Every row comes from one small tree of marks. The marks that hang from a mark follow it in brackets, in the order of their numbers. Every link used is in the known rows. Which tree was each row made from?
Known rows
j896(j327(j326 j804)): [ -5 -14  17  -4  -2  -7  21  -2   4  11  -2   3  -5  -2  -2   6   1  -5
  28  15 -14  -4 -26   3  11  -9]
j306(j114(j315)): [-15  12   6   6  -7  15   4   0  21  -4   3   1   1   8 -18  -1  -2   2
  -6  -3  16 -16 -18  -4   5  -1]
j896(j327(j326 j804(j306))): [  7  -3  11  -5  -8 -14  22  -3 -10  12   0  -1  -6  -2   1   8  -1  -1
  21  14 -17   7   6   2   8  -6]
j315(j114(j306)): [ 12  -5  -4  12 -14   6 -12  -9  11  -4 -14  10   1   6 -14  -5   1  -5
  12   7  12  -7 -17   3   2   0]
j315(j114(j306(j326 j870))): [  9 -15  -4   0  -1  -3 -18 -10   3   7  -5  -4   5   3  -8 -18   7  -9
  -1   0   6  10   1   3   3   2]
j114(j306 j315): [-10  23   9   9  -6  -3   1  -3  14 -11  -4  -2   2   6 -36 -11  -5   6
   8  12  18  -4 -12  -3   8  -5]
j871(j896(j327(j326 j804(j306)))): [  4  14   8  -1 -14 -19  23   2  -7  13   0   9  -9 -13  -6   4 -10  -8
  18  12 -23   1   3   9  -2  -9]
j870(j315(j114) j327(j804)): [ -2 -22 -12   8   1   5 -14   8   8 -15  -8  20  -4 -17   2   5  -8  12
   2   3   3 -11 -33  -9  -4  -3]
j306(j326 j870(j315 j327)): [-14 -11  -5  -5  19   5 -31   6  14 -11  11 -12   4 -10   4   0   0   6
 -25 -11   1   1 -36  -2  -1   2]
j871(j896): [ -9  19  -1   5 -10   2 -12  -2  25   0  -9  19  -2   5 -11  13  -9 -14
   1  -1  -3 -34 -48  13  -7   0]
j421(j326): [ -3  -7  -1   6  18  13  -2  -7  25  -3  -4   9   9  17 -16  29  12  -5
  14   1 -10 -27 -40  11  -3   7]
j870(j306(j114 j326) j327): [ 14  -9  -9   1  17  23 -15   7   1 -28  16  -1   6  -3   6   3   4   1
 -19  -7   2  -6 -31   3  -4   3]
j114(j306(j326 j870) j315): [-13  16   9  -1   6 -12  -4  -4   7  -2   7 -16   6   2 -29 -23   1   1
  -4   5  13  12   5  -3   8  -4]
j896(j327(j326 j804(j306(j870(j315))))): [ -6 -15  11  -2   1 -18  14   4 -10  23   3  -9  -6 -17   4   0  -7   5
   5  13 -11  28   8  -4   7  -2]
j871(j896(j327(j326))): [ -6   9  11   1  -7   0  14   1  20   7   4   7  -6 -11 -10   4  -8 -12
   4   5 -16 -17 -39  14   3  -8]
j344(j327(j326)): [ -5   6   0  -2   1  10  13   0   8 -10 -10   8  -1  12   7   8   6  -4
  13   4  -1 -30 -15   3   0  -4]
j804(j306(j114 j870)): [  4   6  -2   4  -6   6 -18  -7   2  21  -6  -5   3  13   5   5   4  -8
 -11 -14  13   9   8   3  -1   7]
j871(j896(j327)): [ -5   7   9   5 -13   4   4   0  27   2  -1   2  -3 -10 -19  14  -3 -15
  -6  -4  -7 -22 -43  15   4  -3]
j878(j344(j327(j804))): [ -6  -5   3  -1  -7   5  11   1   9 -10 -18  15   1  10   5  19  -4  -5
  26   2  14 -29   4  -8  -2   2]
j804(j306(j114 j326) j327): [ 13   5  -5  -7  -6   6  -3  -6  -8  -2  15  -9   3  14  12   2   9   2
 -19 -14 -10  -1  34   7  -4  15]
j896(j327(j326 j804(j306(j114)))): [ 10  -5  12  -2  -9  -3  20  -2 -13  14   4  -3  -5  -3   3   0   0  -3
  18   6 -12  15  17   3   6  -5]
j896(j327(j326 j804(j306(j114(j315))))): [  0   7  15  -1 -10  -6  38   3 -10  10  11  -7  -7 -10 -13 -10  -4   7
   9  11  -5  18  31  -8  10 -10]
j315(j114(j306(j870(j327)))): [  8  -9 -12  15   2   4 -22  -5   4   4 -15   2   1  -4 -11 -12   1  -1
  -3  -7  21  15 -13  -3   1  -7]
j306(j326 j870(j315)): [-16 -14   4  -6  11   2 -24   1  17   0   7  -9   5  -1   2   2   0  -1
 -17  -4  -2  -5 -31   2   1   8]
j344(j327(j804)): [ -8   0   0  -2  -2   1  13   1   4  -8 -21  10   0  12   1  14  10  -8
  20   1   4 -28  -8   1   1  -2]
j114(j306(j870(j327(j804))) j315): [-14  17   3  11   9 -15  -2   3  -6  -1 -12  -3  -1  -7 -30 -20  -7  11
  11   4  21  23   1 -12   7 -15]

Write each row's tree
[  3  13  -3  -5  -4  -9  23   0 -19  -3 -13  12  -4  10  13   6   4   0
  24  11  -8 -11  28   0  -3  -3]
j344(j327(j326 j804(j306)))
[  0   3  -5 -13   5 -15   8  -1 -19   5  -9  -8   4   9  10   2  16  -8
   0  -6  -4   0  40   0  -2   3]
j344(j327(j804(j306(j326 j870))))
[  0  -1  -7  -7   8 -10 -16  10 -12 -23  12  -3   1 -10   6   4  -4  14
  -8   2 -13   3  -1  -4  -3   1]
j870(j315 j327(j804(j306(j326))))
[ 14 -10  -3   1  -8   2 -15  -9   6 -12   1   3   4   5 -11 -13   5  -6
   6   6   0  -6  -6   5   1   1]
j315(j114(j306(j326)))
[ 10  -4  -9  13   7   1 -15  -4  -4   7 -10   7  -3  -6  -2 -22  -4   1
   7   1  13  19  -8  -3  -1 -12]
j315(j114(j306(j870(j327(j326)))))
[  6   7  -5 -14  -2 -10  13  -1 -16 -14  -5  -1   3  11   8   8  14  -4
   7  -1 -10 -15  33   3  -2   3]
j344(j327(j804(j306(j326))))
[  3   5  -5   4  15  18   5  11   4 -33  22  -6   4 -10 -10  -7  -1  11
 -29  -1   9  -2 -18  -6   1  -2]
j870(j306(j114(j315) j326) j327)
[ -5  -3   7  -2  -3   1  19   2   0  -5 -13  20  -2   8  13  10  -9  -3
  38  11   7 -24   8  -9  -4  -3]
j878(j344(j327(j326 j804)))
[ -3   7  -5   2   4 -10  -8   9 -13 -12   2  11  -6 -11  11   3 -15  19
  10  13 -11   8  -7  -6  -5  -5]
j870(j315 j327(j326 j804(j306)))
[  3  16  -2  -7  -7   1  15  -1  -3  -7  21 -14   2   6  -4  -9   4  11
 -28 -10  -2   2  47  -1  -1  10]
j804(j306(j114(j315) j326) j327)
[ 12 -25 -19  14   7  19 -11  12  11 -30   0  16  -1 -21   3  11 -10  12
 -22   9   8  -9 -48  -6  -6   5]
j870(j306 j315(j114) j327)
[ -1  -2  -8  -3  11   9 -31   8  -4  -7  19 -18   5 -11  10  -5   0   8
 -35 -21   2  20   9  -3  -5   6]
j804(j306(j114 j326 j870(j315 j327)))
[-10 -12  -2   0  16  16 -34   8  11  -9  16 -14   5 -12   7  -7   1   3
 -29 -19   7   7 -23  -1  -2   4]
j306(j114 j326 j870(j315 j327))
[ 11 -11  -1  -1   7  18  -5   0   6 -17  13   2   6   6   4   5   4  -9
 -12   2  -1 -11 -26   7  -1  10]
j870(j306(j114 j326))
[  9  14  -4  -2  -7  -5   9  -6  -7   6  -1   7  -3  14  13   8  -4   7
   1   4 -13  -3  18   5  -2   7]
j804(j306 j327(j326))
[ 10   2  -1 -13  -8  -6  10   2 -11 -15  -2   2   4  10  13  13   2  -1
  14   0  -1 -16  45  -8  -6   6]
j878(j344(j327(j804(j306(j326)))))
[ -4  20  -1   3  -4  -3  22  -2 -10  21   8  -7  -3   3   1 -15  -6  11
 -17  -4   7  23  50  -6  -1   5]
j804(j306(j114(j315) j870) j327(j326))
[  7  -6   8  -1 -13 -10  14  -3  -3   9  -4  -6  -2   1  -7  15   4  -2
  10   6  -9   3   3   4  10  -2]
j896(j327(j804(j306)))
[  7   9   8 -10 -12 -20  13   2  -5   2   9  -5  -2 -12  -9   5   0 -10
   0   2 -28  -4   8  13  -1  -2]
j871(j896(j327(j804(j306(j326)))))
[ -9   2  -3  -3   5 -13  15   7 -20   5 -11   5  -4  -7  15   0  -3   5
   8  10   0   9  31  -7  -5   1]
j344(j327(j326 j804(j306(j870(j315)))))
[-10  17   1   1  14  -6 -11   2   2 -12  10 -19   5  -6 -27 -26   1   9
 -13  -4  15  18   1  -6   7 -10]
j114(j306(j326 j870(j327)) j315)
[-17  -3  -2   5  17   5 -20   8  11   0   2   1  -3 -11   8  -2 -10  10
 -10   0   4   5 -41  -4  -1  -5]
j306(j870(j315 j327(j326)))
[ -8   3   2  -3   3  -2  21   1  -4  -4 -16  17  -3   9   9   4   5  -5
  30  11  -4 -24  -4  -1  -1  -6]
j344(j327(j326 j804))
[  1   3   0  -2  -3 -12  17   0 -18  14 -15   8  -2   6  18   6  -8  -3
  24   5  10   4  48 -11  -6   0]
j878(j344(j327(j326 j804(j306(j870)))))
[-14   0   7  10   2  -2 -26   0  12   2  -7  -4   3  -2 -16  -6  -7   0
  -2   6  15  13 -19  -1   4   5]
j114(j306(j870(j315)))
[  7 -15 -14   3  -5  -6   5  -2  -8  18   0   8  -6 -10  19  -4  -9  12
 -18   3  -3  18  27  -3  -9  13]
j804(j306(j870(j315(j114))) j327(j326))
[ -4 -31  -6  -4   3   4 -20   0  17   3   4   1   2 -10   6  -3   2  -2
 -20  -2   1  -4 -22  -1  -1   9]
j306(j326 j870(j315(j114)))
[ -4  -6  -2  -2  15  15 -29   0   8   1   7 -11   4   3   6  -5  10  -5
 -19 -25   7   3 -19   2  -2  -1]
j306(j114 j326 j870(j327))
[ 13 -11  10 -11  -8  -3  10  -2 -12   4  13 -17   2  -2  -1   2  11  -6
   1  -4 -15  11  23   4   7   2]
j896(j327(j804(j306(j114 j326))))
[ -7 -10   3  -5   7  12 -21  -6  12  11   3  -9   6  12   5  -4  11 -14
 -11 -16   6  -2 -14   6   1   6]
j306(j114 j326 j870)
[  5  -9  11  -1  -4  -7  16  -3 -16  34   0 -10  -5  -5   5  -5   2  -6
  10   0  -5  30  26  -1   7  -5]
j896(j327(j326 j804(j306(j114 j870))))
[  1   7  -3  -1   0  -2  15  -1 -24  18 -13   3  -2   7  17  -6   7  -6
  14  -4   3  12  47  -4  -5  -2]
j344(j327(j326 j804(j306(j114 j870))))
[  5  11  -7   5   6   8 -16   0  -9  13   2  -4  -2   2  14  -6  -1   2
 -10 -15   7  20   8  -1  -4  -5]
j804(j306(j114 j870(j327(j326))))
[ 10   9  -6   3 -13  10  -1  -6  -2   5   1  -2   1  14   7  10   2   3
 -13 -12   0  -2  26   6  -4  13]
j804(j306(j114) j327)
[ 11  11  -3   1  -8   6   8  -6 -10   9   6   3  -3  13  16   1  -4   3
  -2  -5  -6   4  30   4  -4   9]
j804(j306(j114) j327(j326))
